What can hang from each mark
Z_842: Z_26 Z_593 Z_739
Z_535: Z_697 Z_842
Z_697: Z_26 Z_535 Z_593 Z_739
Z_898: Z_129
Z_739: Z_697
Z_593: Z_697
Z_129: Z_739 Z_898

Every row comes from one small tree of marks. The marks that hang from a mark follow it in brackets, in the order of their numbers. Every link used is in the known rows. Which tree was each row made from?
Known rows
Z_129{Z_898}: [ -5.7  21.9 -21.1 -30.1  -8.9 -15.0   0.8 -16.8  54.0  11.8 -32.9  12.1
 -24.4  38.8 -15.5  18.9  -7.8 -15.8  -3.5   0.8   1.3 -21.2]
Z_842{Z_26 Z_593{Z_697}}: [ 10.3  43.0  20.9 -31.2 -42.1   9.6  16.6  -0.3  51.6  28.6 -40.8  19.2
 -13.3   2.5 -44.6   5.6 -29.0   2.5 -29.2  23.0 -42.4 -27.7]
Z_739{Z_697{Z_26 Z_535 Z_593}}: [  0.9   6.5  -3.2   6.3 -11.2   4.3 -41.1  -7.9  27.0  15.4  35.0  43.0
  21.1 -34.5  27.4  14.4  33.1 -24.1 -35.7  18.7 -15.3 -31.5]
Z_129{Z_739{Z_697} Z_898}: [-16.5  -1.7 -19.7 -32.2  -2.4   3.8  -6.4 -23.0  22.9 -11.8 -41.4 -12.8
  18.2  41.4  -4.1  13.0   4.1  -1.2  13.6  11.5   8.2 -28.5]
Z_697{Z_26 Z_535{Z_842} Z_593 Z_739}: [-25.4 -10.7 -15.5   2.4   7.5   2.5 -33.0   1.9  10.7   7.9  35.5  25.0
  21.0 -24.6  15.2  14.3  27.7 -37.7  -6.9  12.9 -17.6 -11.8]
Z_898{Z_129}: [  7.6  -7.3   5.9 -18.8 -27.9 -27.2  -9.9   0.5  56.0   0.0 -47.7  13.0
 -36.9  66.8 -24.9  10.9 -19.5 -19.0  -1.8  18.6 -36.1  -0.3]
Z_593{Z_697{Z_739}}: [-10.8   0.6 -12.6 -27.6 -25.7  -4.6  22.0 -11.8  18.5 -11.2 -23.8  21.1
   3.2  43.0 -24.8  16.5  -8.7 -16.6 -11.0  15.2  -8.9 -24.0]
Z_697{Z_26 Z_593 Z_739}: [-13.5   2.8  -7.5   6.5  -1.6 -18.8 -15.6   4.7  23.6  -0.9  13.4  29.9
  14.6 -16.1 -20.8  26.7  27.0 -16.9 -27.3  16.9 -15.8 -17.3]
Z_842{Z_26 Z_739}: [ 13.7  27.3  -9.2 -34.9 -16.1   2.3  26.1   2.4  48.3  22.7 -44.6   1.0
  -2.0  19.5 -52.6  14.6 -34.1 -18.4 -15.4  13.0 -53.8 -10.1]
Z_898{Z_129{Z_739{Z_697{Z_26}}}}: [-11.6 -28.1  11.9   0.2 -21.0 -15.5 -28.6  -6.3  32.5 -20.8 -26.8   3.2
  13.6  17.4  -8.9  13.6   0.9   1.6  13.9  32.7 -41.2  -4.2]
Z_697{Z_535{Z_842} Z_593 Z_739}: [-17.0 -12.3 -21.5 -18.7   2.8  10.4 -20.4   3.8   7.2   5.4  10.9   8.5
  12.3  27.3  11.0   5.7  16.1 -45.1  -2.8   9.7  -5.6 -16.0]
Z_535{Z_697{Z_26} Z_842}: [-24.2   0.8 -15.2   1.2  -4.4  -4.8 -45.3  -1.4  41.0  11.6   2.6  30.3
  -1.2  26.0   2.1   2.1   1.3  -6.3  40.5  19.9 -30.3   1.7]
Z_842{Z_26 Z_593 Z_739{Z_697}}: [ 24.2  20.2   1.8 -41.8 -28.0  17.7   6.8  23.4  37.8  31.1 -29.0  -8.3
  27.3  -5.3 -44.1   4.1 -42.4  -2.9  -8.3  32.7 -51.7 -22.3]
Z_898{Z_129{Z_739{Z_697{Z_26 Z_593}}}}: [-13.5 -27.4  18.7  10.8 -25.3 -14.6 -34.8  -0.2  25.9 -21.8 -24.2   7.9
  19.0   0.7 -11.3  10.4  25.4  -2.4  -6.1  33.0 -31.3 -14.0]
Z_535{Z_697{Z_593 Z_739} Z_842}: [-31.8 -20.0 -25.4 -12.8  -3.3   1.6 -30.9  10.8  -0.2 -10.0   0.0  12.5
  18.8  56.6 -15.8  -7.6  18.8 -22.8  28.6  20.3  -3.6 -12.2]
Z_535{Z_697 Z_842{Z_593 Z_739}}: [ -9.2  -0.1 -17.3 -35.8  -1.7   5.1 -19.3  34.0  33.5  17.0 -25.8 -10.1
  10.5  45.7 -27.7 -18.6 -39.9 -13.0  52.4  24.3 -30.9   4.9]
Z_535{Z_697{Z_739} Z_842}: [-30.9 -22.5 -33.1 -23.4   0.2   0.8 -24.6   4.6   7.0  -8.1  -6.4   7.2
  13.7  73.8 -13.3  -4.0  -5.4 -18.3  47.9  21.4 -16.0  -2.7]
Z_129{Z_739{Z_697{Z_535{Z_842}}}}: [-12.7 -17.1 -13.1 -32.5   7.7  31.0 -30.9 -13.7  12.5  -0.7 -17.9 -17.0
  26.4  50.0  32.9   0.0  -0.3 -18.6  29.1  17.9 -14.6 -15.2]
Z_697{Z_535{Z_842} Z_739}: [-16.0 -14.9 -27.5 -29.8   8.5  11.1 -15.8  -3.3  14.1   5.8   5.9   3.2
   6.5  43.7  13.7   9.9  -5.8 -38.8  16.7  10.5 -17.6  -6.0]
Z_898{Z_129{Z_739}}: [-10.0 -17.4   8.5 -22.3  -6.9 -20.7  -3.0  -6.3  41.7 -20.2 -66.1 -10.3
 -21.3  71.9 -30.5   8.5 -12.1 -11.3   9.3  21.5 -34.9   4.9]
Z_739{Z_697{Z_26}}: [  6.6   8.0  -3.6  -3.5 -16.6  -3.3 -31.4  -6.4  44.6  14.8   5.4  30.0
  10.6  -0.3   7.3  23.1   1.6   2.1  -5.0  24.1 -26.6 -22.1]
Z_697{Z_739}: [ -4.8  -0.5 -21.4 -26.5   2.6 -11.2   3.0  -1.0  25.6  -2.7 -16.2   9.1
  -0.7  51.2 -23.3  22.9  -6.7 -18.0  -4.0  15.3 -15.2 -12.4]
Z_535{Z_697{Z_739}}: [-25.5 -13.3 -35.5 -21.9   4.6 -14.8  -7.8  -1.8   8.0 -14.0  -1.0  23.9
  11.6  61.8 -26.6   2.6   1.8 -18.1  18.0  21.5 -15.0  -7.2]
Z_842{Z_26 Z_593}: [ 14.5  40.1  13.4 -30.8 -15.6   3.5  -0.6   9.1  59.8  37.1 -32.7   9.0
 -15.9  10.9 -43.6  13.1 -27.9   0.0 -21.8  24.2 -47.3 -14.9]

Write each row's tree
[-32.6 -11.4 -31.3   1.6   5.9 -21.9 -19.3  -2.2  12.5 -11.2  22.1  40.4
  19.6  13.1 -19.0  12.5  11.6 -11.9  15.4  24.0 -26.4  -1.7]	Z_535{Z_697{Z_26 Z_739}}
[ -2.1   4.4 -16.8 -37.8 -25.0  19.3  16.0  -4.6  27.7  11.0 -22.0   7.5
   5.0  26.8   2.2  -4.1 -29.6 -40.4  10.9   4.6 -23.7 -13.6]	Z_593{Z_697{Z_535{Z_842{Z_739}}}}
[-18.5   4.4  -7.8  -4.8 -23.4 -13.1   8.6 -14.8  22.2  -8.6   2.3  39.4
  11.7  -7.4 -20.2  25.1   1.6  -9.2 -13.7  18.9 -20.3 -19.5]	Z_593{Z_697{Z_26 Z_739}}
[ -9.4 -34.7   5.0 -14.4 -16.4  -1.5 -23.9  -7.5   8.9 -21.8 -24.3   0.3
  15.3  30.7   3.1  -3.6  22.4 -30.0 -16.0  25.6 -20.6 -18.4]	Z_898{Z_129{Z_739{Z_697{Z_535 Z_593}}}}
[  4.0  -4.6  -4.1  -3.1 -24.3  12.8 -33.0  18.8  32.2  15.1   1.0   4.6
  36.9 -17.6   0.7   9.9   1.5 -12.7  13.2  21.6 -24.4 -19.4]	Z_535{Z_842{Z_739{Z_697{Z_26 Z_593}}}}
[ -7.5  19.6  -3.3  -5.5 -18.3  -4.7  -1.7 -24.6  40.1  10.2  10.3  54.0
  -6.0 -21.9  11.6  16.6   5.7 -24.7 -28.2  10.3 -23.3 -20.7]	Z_593{Z_697{Z_26 Z_535}}
[-18.0   0.9   5.3 -12.0 -25.4   4.2 -14.5  13.2  26.1   9.0   4.5  15.5
  16.2 -17.0 -14.2  10.5 -16.8   0.3  20.1  28.6 -22.9 -12.4]	Z_535{Z_842{Z_593{Z_697{Z_26 Z_739}}}}
[  1.0   1.9   0.7 -14.1  -6.6  20.5 -57.6  12.0  35.7  33.4  31.1  15.6
  21.8 -27.7  37.0   3.5  -9.2  -9.4  17.7  29.2 -29.3 -15.1]	Z_739{Z_697{Z_26 Z_535{Z_842{Z_593}}}}
[-10.0   2.8  -9.3 -34.5 -13.0   3.6  11.6   2.1  11.4   3.3   6.6  23.8
  11.9   4.7  -7.6   3.6 -13.0 -29.1 -21.0  21.4 -10.8 -22.2]	Z_842{Z_593{Z_697{Z_535 Z_739}}}
[-17.4   1.5 -11.0 -20.6  -8.0   4.0 -12.3 -17.0  16.3 -11.7 -37.3 -10.0
  25.0  24.0  -9.2   8.8  27.6  -7.1  -6.6   9.5  19.7 -39.2]	Z_129{Z_739{Z_697{Z_593}} Z_898}
[-23.5  -1.6 -16.4  -7.0 -12.9  -6.1   7.9 -20.2  11.1  -6.6  28.8  48.4
  17.1 -25.6   3.5  18.6   9.6 -30.0 -23.8  14.7 -20.9 -19.7]	Z_593{Z_697{Z_26 Z_535 Z_739}}
[ -9.6  -3.4  -1.2  -6.1   4.6   2.8 -24.7 -12.8  30.5  -7.4 -12.6   5.3
  27.9   9.4   1.7  22.6   7.9   8.3   4.8  24.6 -24.9 -15.1]	Z_129{Z_739{Z_697{Z_26}}}
[ -9.6   9.1  -3.2   4.7  -0.9   5.3 -42.8  -2.7  40.3  23.7  19.8  29.6
  -1.1 -20.8  22.4  12.3  23.4 -32.3 -11.9   8.8 -21.4 -12.8]	Z_697{Z_26 Z_535{Z_842} Z_593}
[ 17.6  15.3  -1.6 -24.1 -36.4  16.5   7.6   8.9  27.4  18.9 -28.4   4.7
  30.0  -2.5 -41.2   7.5  -7.4 -16.4 -31.0  20.5 -39.3 -34.2]	Z_842{Z_26 Z_739{Z_697{Z_593}}}
[ 14.3   8.7 -20.7 -37.1 -19.8  23.2  10.7  -4.3  23.0  24.1  -7.5   9.9
  28.8  -4.4 -13.5   5.9 -22.7 -31.4 -20.3  17.5 -52.0 -23.8]	Z_842{Z_26 Z_739{Z_697{Z_535}}}
[-24.8   2.4  -6.7   0.0  -4.5  -2.9 -24.2 -17.9  21.0  -9.4 -11.6   7.3
  32.6 -25.8  -3.3  19.3  37.7   0.5  -8.3  12.6   8.1 -33.9]	Z_129{Z_739{Z_697{Z_26 Z_593}} Z_898}
[  5.8   9.4   4.9   7.2 -21.2  -2.5 -37.5   0.8  37.0  12.1  11.3  34.4
  16.8 -16.6   3.1  19.5  25.8  -3.5 -24.9  23.2 -15.1 -30.5]	Z_739{Z_697{Z_26 Z_593}}
[ 13.1   7.7  -0.1 -28.3 -41.3  30.3  -8.2  14.3  28.4  25.0 -31.1 -12.5
  31.0   8.7 -27.1   0.4 -14.8 -14.6   1.8  20.9 -40.3 -28.4]	Z_535{Z_842{Z_26 Z_739{Z_697{Z_593}}}}
[-26.4 -14.4 -28.0 -37.5   4.1  25.0 -23.9 -25.1  11.6  -2.5 -18.7 -20.5
  25.2  32.1  30.8   0.1   4.4 -20.8  34.2   5.6   6.0 -23.7]	Z_129{Z_739{Z_697{Z_535{Z_842}}} Z_898}
[ -4.6  -3.5  -2.8   3.6 -15.1  17.7 -55.8  -2.3  25.6  20.6  32.6  28.5
  23.5 -24.8  39.3   7.4  26.8 -22.7  -6.6  18.7 -17.3 -26.3]	Z_739{Z_697{Z_26 Z_535{Z_842} Z_593}}
[-19.8 -16.0  -8.6 -10.9  10.6  23.7 -42.3 -13.9  17.2   3.1   7.9   0.0
  35.0  -1.3  37.3   7.6  11.4 -12.1  26.5  19.9 -25.9 -10.4]	Z_129{Z_739{Z_697{Z_26 Z_535{Z_842}}}}
[ -4.0 -31.2   6.9 -21.1 -22.4  -8.2 -16.6  -5.8  26.6 -24.4 -52.5 -13.1
   5.3  68.0 -14.5   4.6  -9.0  -3.9  15.0  30.6 -30.3  -8.9]	Z_898{Z_129{Z_739{Z_697}}}
[ -6.7  13.5 -10.6 -36.8 -14.8  17.1  -9.6  29.5  34.5  28.3 -32.5  -7.5
  15.0  20.5 -49.2 -17.9 -43.7  -7.5  38.6  25.9 -57.8   1.0]	Z_535{Z_697 Z_842{Z_26 Z_593 Z_739}}
[  1.1   2.3 -16.3 -26.4  -0.3  13.6  -9.7  12.0  30.2  19.3 -12.6  -1.9
   7.9  16.6   1.5  -1.1  -6.6 -47.0  -3.4   4.0 -18.5 -10.8]	Z_697{Z_535{Z_842{Z_739}} Z_593}
[-11.5  -3.4 -20.7 -16.7   8.1  -3.8  -5.5  -0.8   7.9  -1.8  12.7  22.4
  11.6  14.9  -2.7  11.6  22.5 -44.6 -36.4  11.2  -4.1 -20.8]	Z_697{Z_535 Z_593 Z_739}
[ 11.0  13.1   4.2 -36.4 -22.4  39.5 -34.2   9.7  30.7  42.7  -0.3   0.6
  17.2  -1.6   8.0  -5.1 -24.0 -10.9   5.3  27.7 -45.6 -24.2]	Z_739{Z_697{Z_535{Z_842{Z_26 Z_593}}}}
[-19.1  11.4  -7.0  14.0  -5.0 -19.4 -35.8  -2.1  34.8   3.4  12.2  48.7
   3.8  -1.8 -15.4   5.3  32.9 -10.7 -12.2  19.6 -19.9 -13.2]	Z_535{Z_697{Z_26 Z_593}}
[-25.7 -12.5 -26.8 -10.7   0.1 -13.5 -14.5   3.8   2.0 -16.2   1.8  28.6
  17.5  46.6 -27.9   0.0  24.7 -22.4  -3.1  19.5  -3.2 -16.0]	Z_535{Z_697{Z_593 Z_739}}
[-18.9   6.9  -3.7  -5.1  -2.3  -3.3 -54.0  18.8  43.1  22.3   7.2  21.5
   1.6   7.7  -6.1  -5.9 -11.2   2.5  43.3  30.2 -34.0   2.3]	Z_535{Z_697{Z_26} Z_842{Z_593}}
[ 17.0   1.9  -9.4 -23.6 -21.6   5.4  -3.8  14.5  28.0   5.7 -22.0   4.0
  27.4  21.5 -17.7   8.4  -4.6 -19.8 -16.0  18.0 -11.7 -29.8]	Z_842{Z_739{Z_697{Z_593}}}
[-18.4  -1.9 -17.3   5.8  12.0 -13.0 -17.0  -2.4  12.8   0.9  39.1  39.9
  19.7 -35.4   2.0  21.6  33.8 -37.9 -38.4  13.4 -16.4 -16.8]	Z_697{Z_26 Z_535 Z_593 Z_739}
[-34.6  -9.6 -23.0  13.3   2.8 -21.7 -26.0   3.5   6.3 -12.8  27.0  44.4
  25.5  -5.0 -23.3   8.5  36.6 -17.3  -5.8  23.9 -14.9 -12.9]	Z_535{Z_697{Z_26 Z_593 Z_739}}
[  1.9  31.5  16.8  -7.7 -27.2  -9.1  -6.7   3.6  55.9  19.0  -9.9  35.7
  -7.4 -25.2 -18.2  15.0 -14.4   5.0 -16.9  24.3 -25.2 -19.1]	Z_842{Z_593{Z_697{Z_26}}}
